Each row was made from one path, in order. Every step used is in the known rows, and no mark comes twice. Write each row's path.
Known rows:
niken-zuzu-viganes: [  4 -11  -9 -30  -1 -40  22  26   9  11   3 -19  -6  -7  10 -17  41  -4
 -25   7  37   6 -16 -31   9  20   2  38  11  15 -21 -13   5]
tebesoz-viganes-zuzu-golur: [ 14  12  41  -7  -5  17  -6 -38 -20 -45 -17   7  13  -1  30   1 -13 -19
 -13  42  17 -10   0 -25 -34  -8   6  30  10 -31   1 -13 -24]
viganes-zuzu-niken: [  1 -59  31   9   2 -14   1   5   3  -3   5 -29   3  13 -18  -7 -30   8
 -28  18  30 -10  -9 -31 -10  39  17  54  -5  -9 -22  -2  -2]
niken-zuzu: [  0 -10 -17 -16   0 -36   7  40  -6  25   2 -33 -17   7   7   3  -4   3
 -29   2  -9  -1 -17 -32  14  35   7  49  19  42 -27  -6   2]
repuru-niken-zuzu-viganes-tebesoz: [ -8 -16 -31 -45  -4 -37  36  30 -23 -24  18 -24  44 -20 -21 -27  40   9
 -40   8  16  -3  -8 -37  -4  19   3  36  28  -7  23 -10  15]
vavo-sudu-viganes-zuzu: [  8  23  17   6 -12  11  -8  24  34   0  -5 -17 -11  -1  10  -3 -22  21
  13  40  28 -50  -7 -80   7  -7   1  36  16 -39  -4   5 -20]
repuru-toze: [  0 -28 -14  27 -11  18   6  33 -25  30   0 -10 -25 -23 -24 -21  -4   7
  -8 -20 -21  12 -12 -40   5  23  10  67  19  21  -1 -42   3]
tebesoz-viganes-zuzu-golur-sudu: [  5  -8  35  -6  -9   9  -9 -38 -21 -62  -5  33  25  -7  17  -5  -7 -15
  19  35 -14  -6  13 -13 -15 -20 -20  23  21 -18  -5  13 -23]
fikobi-sudu: [  9 -39   2  13   2 -10  15  44   5  34   9 -31 -16  28 -12 -15   0  28
 -16   3 -22 -11 -12 -12  43  18  10   9  12  31  -6   3   9]
zuzu-golur-sudu: [ -1 -19   1  26 -15   5   4  -8 -15 -10 -10  11  -3  -8 -12   6  -3  10
  18   4 -39  14   9 -11   1  15 -20  30  32  33 -27  15   7]
toze-repuru-fikobi: [  4   5   7   7  12  24  12  29 -40   0   6 -17 -13  24 -11 -23  18   5
 -22  -7 -61   3  -7 -15  16   0   4  37  28  31 -38 -42  19]
misana-viganes: [  1  -2 -14  36 -12   0 -26  31  17   3 -11 -36 -49  -1 -34  23  -2   6
 -17  18 -27 -17 -12 -26  21  32  10  48  23 -18 -23 -21   9]
misana-viganes-zuzu-golur: [ 18   6  30  41 -22   0 -35 -30 -10 -15 -34 -19 -34  -1   0  34 -29  16
 -10  47  15 -18  -7 -15 -11  27  13  41  18 -64  -5 -24  21]
niken-zuzu-viganes-sudu: [ 18 -24  -1 -39  10 -43  -3  40 -16  15   5 -11  -8 -33   9 -21  31   1
 -32  14  42   1 -14 -52  25   7  13  51  21 -13 -28   7  17]
misana-viganes-zuzu: [ 10 -11  16  31  -8 -12 -39  14   9 -11 -14 -33 -37   5 -18  22 -22  16
 -18  33   6 -27 -10 -28  16  32  16  49  11 -66  -9 -22  13]
zuzu-golur-sudu-fikobi: [ -1 -12  -9   5  -7  22   8  21 -15  -1  -9  22 -19  19 -16  -8  10   3
  27   5 -36   9  14  -4 -44  10 -47  24  31  44 -21  36  20]
niken-zuzu-viganes-sudu-nefanez: [  7 -47   4 -42  28 -39  -9  44 -19  25  15   6   6 -31  17 -21  11  -3
 -50   5  26   7 -23 -51 -15   9  44  42  42 -31 -23   9   6]
niken-zuzu-viganes-misana: [ -1  -9  -2 -27   0 -45  19  15  16  -2   7 -24 -27  -9   8  -1  42  -6
 -21  31  26  18 -22 -17  16  17  12  -5   0 -35 -23 -11  29]
repuru-niken-zuzu-viganes-misana: [-13  -8 -14 -22  -2 -59  34  30 -12 -15  12 -35  -5   0   5 -17  50  -3
 -10  22   7  10 -18 -22  32  15  20  -7   7 -32  26 -12  31]
sudu-viganes: [  2   5  -1  27 -13   4   3  39  19   8  13 -31  -8 -15 -14  -2  -2   9
  -5  12 -10 -41  -9 -64 -20  14   2  27  11   7 -22   5  -4]
viganes-zuzu: [  9 -17  21   9   1  -5  -5  18   3   1   3 -20  -9   3  -2   4 -28  12
 -17  20  12 -15 -11 -37   4  26  14  39  10 -24  -8 -19   2]
nefanez-sudu-viganes-misana: [  2  23   5  29 -31  -7 -11  30  21   3  11 -21 -43 -18  -9  46   6  22
  -8  22 -41 -23   9 -42   4  14   3 -15  -1 -71 -42  20  17]
golur-zuzu-niken: [  3 -59 -17  12   5  -6  13 -29  10  11  16 -22   4   4 -47 -14   4   5
 -26  -7  -6  19   9 -12   8  15  23  61  17  49 -27  19 -14]
sudu-vavo: [ -1  -4  -3  13  19   0  41  24  16   9  -2 -32 -38 -11 -21   9 -17  10
  -7  12 -26   1 -12 -42 -18  10   2  34  20  39   1  -1  13]
tebesoz-viganes-sudu: [  7 -10   2 -22  10   9 -25  40 -16 -16   7  -5  -3 -29   3 -14   6 -17
 -27  23 -11   0 -10 -43  17 -17   9  47  27 -10 -22   6 -29]
golur-sudu-vavo: [ -6 -26  -5  14  20  -3  39  28  16 -15   8  -5 -31 -16 -38   4 -10  19
  22   5 -56   5   5 -30  -3  -6 -20  31  28  49  -5  22  17]
repuru-fikobi: [  5  -8  11   5  -7   6   6  32 -19  15   1 -20 -15  27   1 -22   5   0
 -14 -12 -27  -4 -11 -29  17  11  15  31  28  50 -27 -14  13]
niken-zuzu-golur-sudu: [  4 -17  -6  -4 -13 -31   1  -6 -26   3  -7   7  -1   4  14   9  -1   6
   5   6 -30  10   1  -8   8  18 -22  45  28  53 -34  18  10]
golur-zuzu-viganes-misana: [  4 -11 -18  -1   9  -6  18 -32  38 -17  14  -5 -17 -21 -24 -13  50  -6
  -5  23  10  37   1  -2  20  -8  21  -9  16 -37 -11  -2  19]
golur-zuzu: [  5 -14 -29   7   4  11   9 -14  15  13  10 -13  -4  -7 -26  -5   7   2
 -12  -4 -28  15  10 -16  22   5  16  46  31  39 -16   2  -9]
fikobi-sudu-viganes-tebesoz: [  5 -29  -1   5  -1   3   4  47  21   6  32 -31  12  -1 -28 -14 -13  36
 -33  25  -9 -41 -11 -50  -8   3   1  -5   9 -11 -14  22   8]
nefanez-sudu: [  5   7  -3  12 -28  -1  -2  40   4  17  -3 -12 -29  -6  -9  39   5  18
 -20 -13 -45   5  15 -27  22  31   2  37  20 -12 -41  -2   6]
golur-zuzu-viganes-tebesoz: [  7 -17 -34 -23   4  13  24 -31  25 -30  23   9  27 -35 -45 -22  39  10
 -36   7  25  23  14 -19 -15  -9   8  29  40 -13 -16  -2  -1]
repuru-fikobi-sudu: [ 13 -30  22   0   0  -2   7  40 -15  31  13 -25  -8  57   4 -38   4  23
 -11 -11 -27 -11 -11  -9  51   8  22   4  17  54 -12   4  21]
fikobi-sudu-vavo: [ 11 -32  15  12  22  -9  46  34  20  25   4 -38 -37  17 -15  -8 -11  36
  -8  17 -30  -3 -13 -24  13   3   5   0   9  45  15  15  25]
misana-viganes-sudu: [  9 -16 -12  28  -2 -10 -52  42  -4  12 -12 -28 -49 -25 -30  18  -9  15
 -24  23 -18 -15 -16 -48  42  23  11  63  31 -49 -25  -2  20]
repuru-niken-zuzu: [ -8 -10 -23 -13  -6 -47  20  46 -34  13   2 -42   7  10  -2 -11   8   7
 -19  -2 -29 -16 -15 -41  30  33  19  48  24  44  23  -2   5]

Which path is each row?
[  8  16   4  14  -3  -4  28  30   5  12  -9 -17 -50 -19 -15  43  -6  22
 -10   1 -51  13  16 -36  -6  15  -4  32  21  11 -18   6  19]  nefanez-sudu-vavo
[  6 -46   2  -2  25  -4 -27  52 -24  32   8   1  -7 -27  -3  -4 -30   5
 -35   8 -29   1 -22 -55 -13  13  48  39  53 -23 -23   6   2]  viganes-sudu-nefanez
[  1 -33   5 -26  27  13 -26  43 -22 -11  13  14   7 -33   9 -14 -11 -28
 -41  13 -33  -2 -19 -48 -24 -19  42  37  52 -28 -16   7 -33]  tebesoz-viganes-sudu-nefanez
[ -2  -7 -10  17 -20  18  -5  -6  -3 -36  10   9  33 -34 -26   5 -17  25
   6  22 -26 -22  10 -42 -49  -2 -26  18  27  -6 -30  32   9]  zuzu-golur-sudu-viganes-tebesoz
[  7 -55  30   0  13  -6   7  41 -24  45  17  -4  -3  55   9 -36 -15  18
 -26 -17 -49  -9 -15 -18  10   2  50 -11  45  31 -10   4  18]  repuru-fikobi-sudu-nefanez
[ 18 -10   2   2  27   3  13  40  -3  18  -7 -28 -41 -38 -23   4 -21  17
 -17  21 -24   7 -14 -59  -2   1   9  48  24  11  -4  17  19]  viganes-sudu-vavo
[ -6   7 -27  21   8  14  25  39 -42 -15  10 -41   5  -4 -42 -18  20  12
  -9   4 -69  -3  -8 -30  24  14  10  43  28   7  15 -37  10]  toze-repuru-niken
[ 22 -15  -1 -12  35   4  31 -20  18  -2  12   8 -20 -54 -28 -18  27   6
  -8  14  19  26  10 -43  -4 -31  14  41  34  -2   8  29  20]  golur-zuzu-viganes-sudu-vavo
[ -3 -11  -9 -20  -8 -19   5  28 -32  15  -8  21 -14  30  10  -4   6   5
  16   6 -26   7  10   4 -40  17 -46  38  28  60 -33  40  24]  niken-zuzu-golur-sudu-fikobi
[ -1 -61   8   5  23 -10   8  48   2  44  23 -17  -8  27  -8 -15 -22  26
 -27  -1 -39  -8 -18 -17   3  15  45  -3  38  13   0   7   6]  fikobi-sudu-nefanez
[ 13 -16  20   7  12  17  10  36 -39  21  16 -24 -14  52  -9 -39  17  28
 -20  -6 -57  -6  -9   3  50  -8   8   5  14  40 -28 -23  30]  toze-repuru-fikobi-sudu
[ -4 -19 -20 -48   2 -33  20  22   3  -9  10 -13  17 -24 -10  -7  30   7
 -52  13  40   2 -15 -32 -23  21  -2  37  20 -11 -25 -17  12]  niken-zuzu-viganes-tebesoz
[-11   5   0  -8   6   2   5  12  16 -34   8 -20 -31  -6   1   0  19 -24
 -14  36 -30   9 -17 -10   9  -9  11  -9   9 -27 -16 -13 -19]  tebesoz-viganes-misana
[ -2  -3 -20   4  -6  12  -1  37  17 -11  16 -26  15 -30 -31   3 -12  17
 -32  23  -4 -33 -10 -68 -42  13  -2  25  18 -16 -27   1   0]  sudu-viganes-tebesoz
[ 11  -2   1  29  18  -4 -21  35   8   8 -18 -33 -71 -33 -31  27 -21  18
 -20  36 -25 -13 -12 -53   8   6  10  56  30 -32  -4  15  32]  misana-viganes-sudu-vavo
[ -5 -11 -17 -25  -3 -47  43  35 -18  -3   7 -30  17  -6  -1 -28  53  -2
 -14   1  15  -5 -11 -42  16  17  11  37  21  15  31  -9  14]  repuru-niken-zuzu-viganes
[  4  -6  28 -16   3   8  -4   8  -2 -39   4 -10   1  -3  11  -7  -9 -26
 -20  33   8 -19  -6 -34  -9  -2   8  37   8 -27   0 -20 -33]  tebesoz-viganes-zuzu
[  1 -36  28  44  -5  -4 -47 -30 -23 -22 -12  31 -10   2  -8  27 -44  17
   1  33 -35 -15   4 -13 -35  16  23  31  51 -70 -17   4  18]  misana-viganes-zuzu-golur-sudu-nefanez
[ 23 -25 -17 -13  13   3  -3 -14   5   0  14  12   5 -49 -26 -27  37   2
 -15   4  22  26  10 -39  29 -13  20  47  36 -17 -19  20   4]  golur-zuzu-viganes-sudu
[ 10 -11  22  46 -21  -8 -42 -31 -13 -32 -24  10 -20   0 -17  28 -20  21
  20  38 -16 -17   8  -5  11  16  -9  43  24 -56 -15   1  24]  misana-viganes-zuzu-golur-sudu
[ -3  10  -9 -10 -18  14   4  67  -6  28  -2   1 -42  17 -16  25  13  13
 -15 -15 -40  -2  26 -11 -28  35 -32  34  20   5 -41  21  17]  nefanez-sudu-fikobi
[  7 -20  16  23  -6 -16   0  38  33  19  26 -44 -34  15 -10  -4   3  28
   0  34 -15 -33 -16 -33  25   3  15 -42 -11 -34  -8  25  30]  fikobi-sudu-viganes-misana
[ -6   7 -19 -25  10 -28  40  27 -39 -12  12 -31  18  -6 -14 -37  65   6
 -20   6 -15   1 -12 -24  21   5   4  45  14  -4  16 -39  14]  toze-repuru-niken-zuzu-viganes
[ 10 -13 -15  -3   3   5  24 -30  27  -4  14   2   7 -19 -28 -21  49  -2
 -11  -3  12  20   9 -16   6  -3  11  32  29  10  -9   0  -6]  golur-zuzu-viganes
[ 14 -23  12  21  -8 -11   4  48  20  26  24 -44 -10  12 -12 -17   2  31
  -2  12 -12 -46  -9 -47  15   9   6  -1  -2  12  -6  27   7]  fikobi-sudu-viganes
[  2 -16  20  25  -9  -4 -15  26  14 -29  23  -2  12 -11 -19  -4 -19  17
  26  24  -8 -46   5 -55  -4   7 -16  28   6 -26 -21  29  -3]  golur-sudu-viganes-zuzu
[ -4 -54  28  37  -7 -16 -30  -3  10 -13  -9 -40 -23  17 -33  12 -27  11
 -33  33  27 -27 -13 -21   2  40  24  66   3 -51 -22 -10   8]  misana-viganes-zuzu-niken
[ -6   5 -32  -9   9 -25  24  44 -56   0  12 -39   8   4 -18 -15  22   8
 -24   4 -58  -8 -12 -23  28  21  13  56  21  29   7 -31   8]  toze-repuru-niken-zuzu
[ 11 -48  -7 -15  33   2  -6  -9   0  11  21  31  15 -49 -17 -30  18  -3
 -33  -1  10  23   5 -39  -7 -13  54  32  58 -37 -14  20  -2]  golur-zuzu-viganes-sudu-nefanez
[ -8  28 -13  13  -7   8  -7  31  53   1  -4 -27 -46  -5  -7   4   2  19
  21  43  -9 -21 -18 -61  23 -13   0 -14  16 -39 -17  12  -3]  vavo-sudu-viganes-misana
[  6  -2  -1  11 -23 -31  -1  -1 -10  -3   8   2   7 -12  15   6  -2  12
  11  14 -18 -26   0 -40 -18   4 -21  33  12  38 -31  42   5]  niken-zuzu-golur-sudu-viganes
[ 22 -17 -12 -34  24  19   6  18   5  12   9  23  -9 -23 -27 -42  50  -5
  -8   0  30  18  19 -23 -17 -11 -11  42  31  -8 -14  42  19]  golur-zuzu-viganes-sudu-fikobi
[-13 -22 -24  10  -8  11   0  37  16 -33  30   1  22 -30 -51  -3 -10  22
  -3  18 -38 -31   9 -54 -26   3 -30  26  29  -9 -35  28   0]  golur-sudu-viganes-tebesoz
[ 18  -9  12 -36  33 -44  24  32  -2  10   0 -12 -28 -45   8  -9  21   8
 -24  27  34   8 -16 -53  -8  -2   4  45  15   0  -6  21  27]  niken-zuzu-viganes-sudu-vavo
[ -9 -13 -26  15 -11   9 -28  24  12 -16  -5 -29 -28 -17 -47  23  -8  19
 -42  26 -22 -13  -9 -26  -5  28   8  45  34 -41 -29 -22  14]  misana-viganes-tebesoz
[ 16 -69  54  18  -5 -24  -1  18  15  11  27 -36  13  25  -9 -22 -30  34
 -13  29  41 -53 -10 -40   0  21  15  17 -28 -22  -7  38   3]  fikobi-sudu-viganes-zuzu-niken
[ -1 -27  38  -8  10  11 -15 -37 -30 -51   6  54  32  -3  26  -4 -28 -16
   1  28 -30  -4   7 -15 -58 -28  15  20  45 -37  -5  16 -30]  tebesoz-viganes-zuzu-golur-sudu-nefanez
[ 30  -8  55  23 -14  -6  -1 -14  -4  10   4 -20   9  14  26  -6 -26  32
   3  40  32 -50  -5 -38 -15   8  10  -5 -11 -30   6  25  21]  fikobi-sudu-viganes-zuzu-golur
